Every row comes from one small tree of marks. The marks that hang from a mark follow it in brackets, in alphabetical order. Every link used is in the known rows. Which tree was each row made from?
Known rows
veselaz[bomem bozap fivuv]: -2.55; -0.55; -0.79; +4.12; -1.37; -2.09; -0.56; -1.25; +2.13; -0.36; -1.78; +4.41; -0.16; -4.32; -0.82; +2.00; -1.99; -4.49; +0.19
ninuz[veselaz[bomem fivuv]]: -1.42; -0.08; -0.26; +2.79; -0.63; +1.74; +0.72; -2.08; +0.05; +0.95; +2.84; +3.91; +2.09; -4.28; -1.90; +1.18; +0.40; -2.65; -1.45
fivuv[veselaz[bozap[dofo]]]: +1.39; +1.82; -5.35; -4.99; -2.65; -2.12; -0.08; +2.40; +1.50; -1.67; -4.07; +0.42; -0.36; -0.32; -0.56; +2.52; +3.64; +2.02; -1.70
fivuv[veselaz[bomem bozap]]: +0.57; +1.44; -0.01; -0.02; -2.17; -2.40; +1.60; +0.27; +3.63; +0.40; -0.35; +3.07; -1.40; -1.62; -0.21; -1.74; -0.44; -2.84; -0.83
tiba[dofo]: +2.96; +1.52; -0.04; -0.93; -2.69; +1.25; -6.77; -1.11; -1.69; -2.18; +1.05; -0.65; +1.72; -4.02; +3.03; +3.57; +4.77; -3.92; -2.97
veselaz[fivuv]: -1.56; +0.02; -1.58; +1.81; -0.84; +1.46; -1.17; -2.26; -2.20; -1.98; -2.15; +1.07; +0.18; -4.12; +0.61; +4.21; +4.54; -4.20; +2.55
dofo[ninuz]: +2.25; +1.99; +0.47; -0.95; +0.86; +4.00; -0.46; -0.53; -2.59; +1.47; -1.22; -2.78; -0.21; -1.02; +3.46; +3.89; +3.37; -4.70; +4.18
bozap[dofo[fivuv ninuz[veselaz]]]: +1.22; +1.15; -2.88; -2.10; +0.83; +4.29; +2.24; +2.01; -2.58; +1.74; +0.49; -4.15; +1.35; +1.76; -0.08; +0.88; +1.44; +5.22; +0.33
bomem[dofo veselaz[bozap fivuv]]: -0.54; +1.04; -6.57; -1.13; -2.94; -2.40; -0.11; +1.55; +0.34; -2.05; -2.32; +3.02; +0.08; -0.35; -3.11; +4.62; +6.64; -4.15; -1.99
dofo[bomem[veselaz[bozap]] fivuv ninuz]: -1.72; -1.80; +3.83; -0.30; +2.66; -3.39; +2.00; +0.17; +0.53; +0.65; -0.41; -0.69; -2.15; +2.43; +1.39; -5.52; -4.64; -2.38; +3.79
veselaz[bomem[dofo]]: +0.73; +6.52; +0.83; +2.30; -2.85; +2.51; -0.01; -0.32; +0.16; +2.48; +0.94; +1.54; -2.43; -2.08; -3.10; +5.84; +5.32; -4.00; -2.54
dofo[bomem[veselaz] fivuv ninuz]: -2.81; +1.07; +4.76; +0.47; +1.91; +0.47; +2.81; -0.89; -2.53; +1.55; +1.71; -1.11; -3.42; +1.56; +0.95; -4.04; -2.06; -3.20; +5.17
tiba[dofo[bomem fivuv]]: -0.92; -0.78; +5.26; +3.19; -0.97; -0.78; -3.52; -3.00; -1.33; -2.71; +2.47; -0.67; -1.34; -1.63; +1.26; -1.80; -1.39; +0.54; -0.75
dofo[bomem fivuv ninuz[veselaz[bozap]]]: +1.23; -4.98; +4.74; +0.42; +5.62; -1.97; +2.08; -0.73; +2.21; +0.65; -0.10; -2.14; +2.57; +3.30; +1.02; -7.04; -5.27; +3.98; +2.01
dofo[bomem]: -0.13; -0.44; +6.39; +0.71; +2.12; -0.71; -1.74; -2.76; -0.31; -0.44; -0.86; +0.13; -1.40; -2.31; +0.61; +0.35; +1.11; -3.31; +1.96
veselaz[bomem bozap[dofo] fivuv]: -3.68; +1.30; -4.28; +1.99; -3.23; -1.17; -0.17; +0.82; +1.58; -0.19; -2.65; +4.21; -1.77; -4.01; -2.15; +5.82; -1.54; -0.94; -2.09
veselaz[bozap[dofo[bomem fivuv ninuz]]]: -1.96; -0.85; +1.48; +0.02; +1.84; -1.01; +2.05; +1.16; +0.21; +0.23; -2.66; -2.53; -3.09; +2.40; +0.51; -0.08; -5.23; +4.71; +3.39
bomem[dofo[fivuv ninuz]]: +1.10; +4.27; -1.29; +1.68; -0.95; +4.90; +2.99; +0.39; -2.74; +1.93; -0.19; -4.13; -2.52; +3.15; -0.59; +3.60; +4.99; +0.81; +3.33
ninuz[dofo veselaz[bomem bozap fivuv]]: -0.75; -3.56; -1.96; +3.42; +0.81; -1.26; -2.77; +0.03; +2.22; +1.44; +1.05; +4.26; +3.77; -0.91; -3.43; -0.88; -0.14; +0.20; -5.50
fivuv[veselaz]: +1.44; +1.98; -0.82; -1.84; -1.73; +1.25; +0.36; -1.09; -0.65; -0.49; -0.91; -0.16; -0.71; -1.24; +0.70; +0.17; +5.88; -2.67; +1.21

Write each row's tree
+1.64; -4.42; -3.87; -0.82; +2.36; +0.71; +0.17; +0.51; +0.44; -0.75; -1.69; +0.24; +5.17; +0.64; +1.62; +1.03; -0.28; -0.83; +2.21  dofo[ninuz[veselaz[bozap fivuv]]]
+1.03; +2.46; -2.50; -1.21; -1.52; -2.82; +0.06; +2.44; +1.54; -0.99; -1.41; -0.57; -0.30; +1.16; -3.11; -1.22; +5.66; -1.25; -2.66  bomem[dofo[fivuv] veselaz[bozap]]
-1.74; +2.19; -0.55; +1.73; -1.84; -2.25; +0.54; +1.11; +2.37; +0.89; -1.67; +0.63; -2.65; -2.66; -1.92; +0.01; -2.48; +2.46; -2.55  veselaz[bomem bozap[dofo[fivuv]]]
-2.34; -2.11; -2.10; -0.81; -1.88; -2.12; -2.36; -0.61; -1.21; -2.42; +1.67; +2.88; -0.17; +0.64; +2.87; +1.63; -4.33; -5.13; +0.77  tiba[dofo[bomem[veselaz[bozap fivuv]] ninuz]]
+1.48; +5.17; -3.46; -0.14; -3.13; +1.84; +5.26; +1.92; +1.84; +3.36; +1.15; +1.38; -3.26; +3.81; -1.12; +2.93; +0.91; -1.33; +0.31  fivuv[veselaz[bomem[dofo[ninuz]] bozap]]
+2.29; -0.91; +1.05; +0.04; +2.36; +4.17; +1.89; +0.04; -1.91; +1.34; +1.33; -4.06; +2.93; +1.17; +1.35; -3.08; +1.32; +1.50; +2.42  dofo[fivuv ninuz[veselaz]]
+2.20; +1.47; -3.47; -3.81; +0.08; +0.75; -1.26; +2.84; -0.51; +0.82; -4.58; -2.36; -0.36; +0.21; +2.44; +5.77; +1.14; +0.36; +0.66  veselaz[bozap[dofo[ninuz]]]
-0.74; +0.30; +2.06; -0.79; +2.45; +2.68; +2.75; +0.14; -1.87; +1.20; +1.54; -3.32; -0.12; +2.52; -0.89; -1.25; -3.07; +6.22; +1.49  bozap[dofo[bomem fivuv ninuz[veselaz]]]
+4.01; -3.30; -1.52; -1.25; +0.38; +0.26; -2.71; +1.42; +0.59; -0.89; +2.56; -3.02; +5.37; +1.84; +3.40; -3.39; -1.89; +2.96; -2.55  tiba[dofo[fivuv ninuz[veselaz[bozap]]]]
-2.30; +0.05; +4.38; +1.71; +0.10; -0.76; +3.67; -2.73; -0.54; -1.37; +0.62; -0.22; -3.44; +0.82; -0.93; -5.75; -0.67; +1.90; +3.95  dofo[bomem fivuv[veselaz]]
+3.90; -1.35; -3.16; -5.05; +1.11; -1.67; -3.05; +3.22; +2.27; -0.97; -3.22; -0.56; +5.10; -1.74; -1.19; +1.58; +3.40; +3.24; -5.59  ninuz[veselaz[bozap[dofo]]]
+2.87; -1.03; +2.02; -0.22; +1.92; -2.34; -1.64; +0.76; +4.44; +1.68; +0.33; +2.47; +4.42; -3.18; -0.66; -2.26; -0.62; -1.57; -4.47  ninuz[veselaz[bomem bozap]]
+0.26; -0.39; +1.80; -2.25; +1.40; -3.84; -2.54; +0.95; +1.88; -1.77; -4.34; +0.52; -1.34; -1.39; -0.99; +2.45; -1.20; +1.33; -1.63  veselaz[bozap[dofo[bomem]]]
-1.79; -1.42; -4.12; -1.56; -1.16; -3.70; -1.64; +0.31; +0.23; -2.65; -2.95; +3.02; +1.33; -3.02; -0.17; +1.17; +3.20; -6.37; +0.16  bomem[veselaz[bozap fivuv]]
-2.39; -0.99; -2.15; -0.59; +1.07; +3.22; +2.20; -0.55; -3.10; +0.31; +0.70; +0.31; +0.73; +0.93; -0.79; +4.48; -2.16; +3.12; +2.42  bozap[dofo[bomem ninuz[veselaz[fivuv]]]]
+0.63; -2.52; +1.90; +3.11; +2.36; -2.19; -1.95; +0.85; +3.06; +2.37; +1.74; +0.48; +2.96; +1.09; -3.16; -6.86; -0.60; +3.01; -6.42  ninuz[dofo[fivuv] veselaz[bomem bozap]]
-0.33; +1.86; -1.80; +2.42; -4.87; +0.73; +2.15; +0.64; +0.77; +1.04; +3.99; +0.40; -2.40; +2.24; +2.36; -3.58; -5.69; +0.52; -0.01  tiba[dofo[fivuv[veselaz[bomem bozap]] ninuz]]
+2.25; -4.72; +3.14; +0.22; +2.18; -1.29; -1.94; +0.28; +1.22; -1.53; +3.31; -1.64; +3.45; +3.22; +2.84; -5.44; -6.18; +4.16; -1.53  tiba[dofo[bomem fivuv ninuz[veselaz[bozap]]]]
+1.08; -6.41; +5.00; +2.06; +5.96; -3.88; -2.99; -0.06; +2.97; -0.14; +0.47; -0.81; +2.84; +3.21; -2.54; -8.18; -1.86; +6.01; -4.02  ninuz[dofo[bomem fivuv] veselaz[bozap]]
-2.65; +2.06; +2.97; +0.93; +0.99; +2.75; +2.75; -0.56; -2.91; +1.07; -0.44; -2.95; -4.73; +1.57; +0.01; +1.59; -2.93; +3.50; +3.75  bozap[dofo[bomem fivuv ninuz]]
-3.34; +1.96; +0.81; -0.38; -1.90; -0.45; +3.89; -1.34; -0.86; -1.13; -0.09; -0.33; -5.34; +1.16; -2.38; -1.77; -0.68; +5.58; +1.29  bozap[dofo[bomem fivuv[veselaz]]]
-5.10; +2.57; -2.82; -1.33; -1.56; +1.62; +2.46; -0.53; -4.33; +0.34; +0.48; +1.83; -4.05; +0.13; -0.82; +5.82; -1.21; -2.85; +4.02  bozap[dofo[bomem[veselaz[fivuv]] ninuz]]
+2.16; -1.56; +4.89; -1.26; +4.38; +2.10; +0.73; -1.45; -1.01; +1.68; +1.46; -1.30; +2.16; +0.97; +1.79; -0.97; -1.09; -0.97; +2.54  dofo[bomem ninuz[veselaz]]
-1.40; +0.50; +2.92; +1.31; -3.01; -0.64; -0.12; -2.92; -1.11; -3.12; +3.80; +0.22; -2.82; +0.60; +0.52; -4.48; -1.60; +2.26; -0.18  tiba[dofo[bomem fivuv[veselaz]]]
+5.11; +0.18; -1.22; -3.04; -0.75; +4.13; -4.46; +0.39; -2.34; +0.05; +3.87; -2.59; +5.02; +0.11; +3.77; +2.29; +2.38; -1.21; -2.25  tiba[dofo[ninuz[veselaz]]]
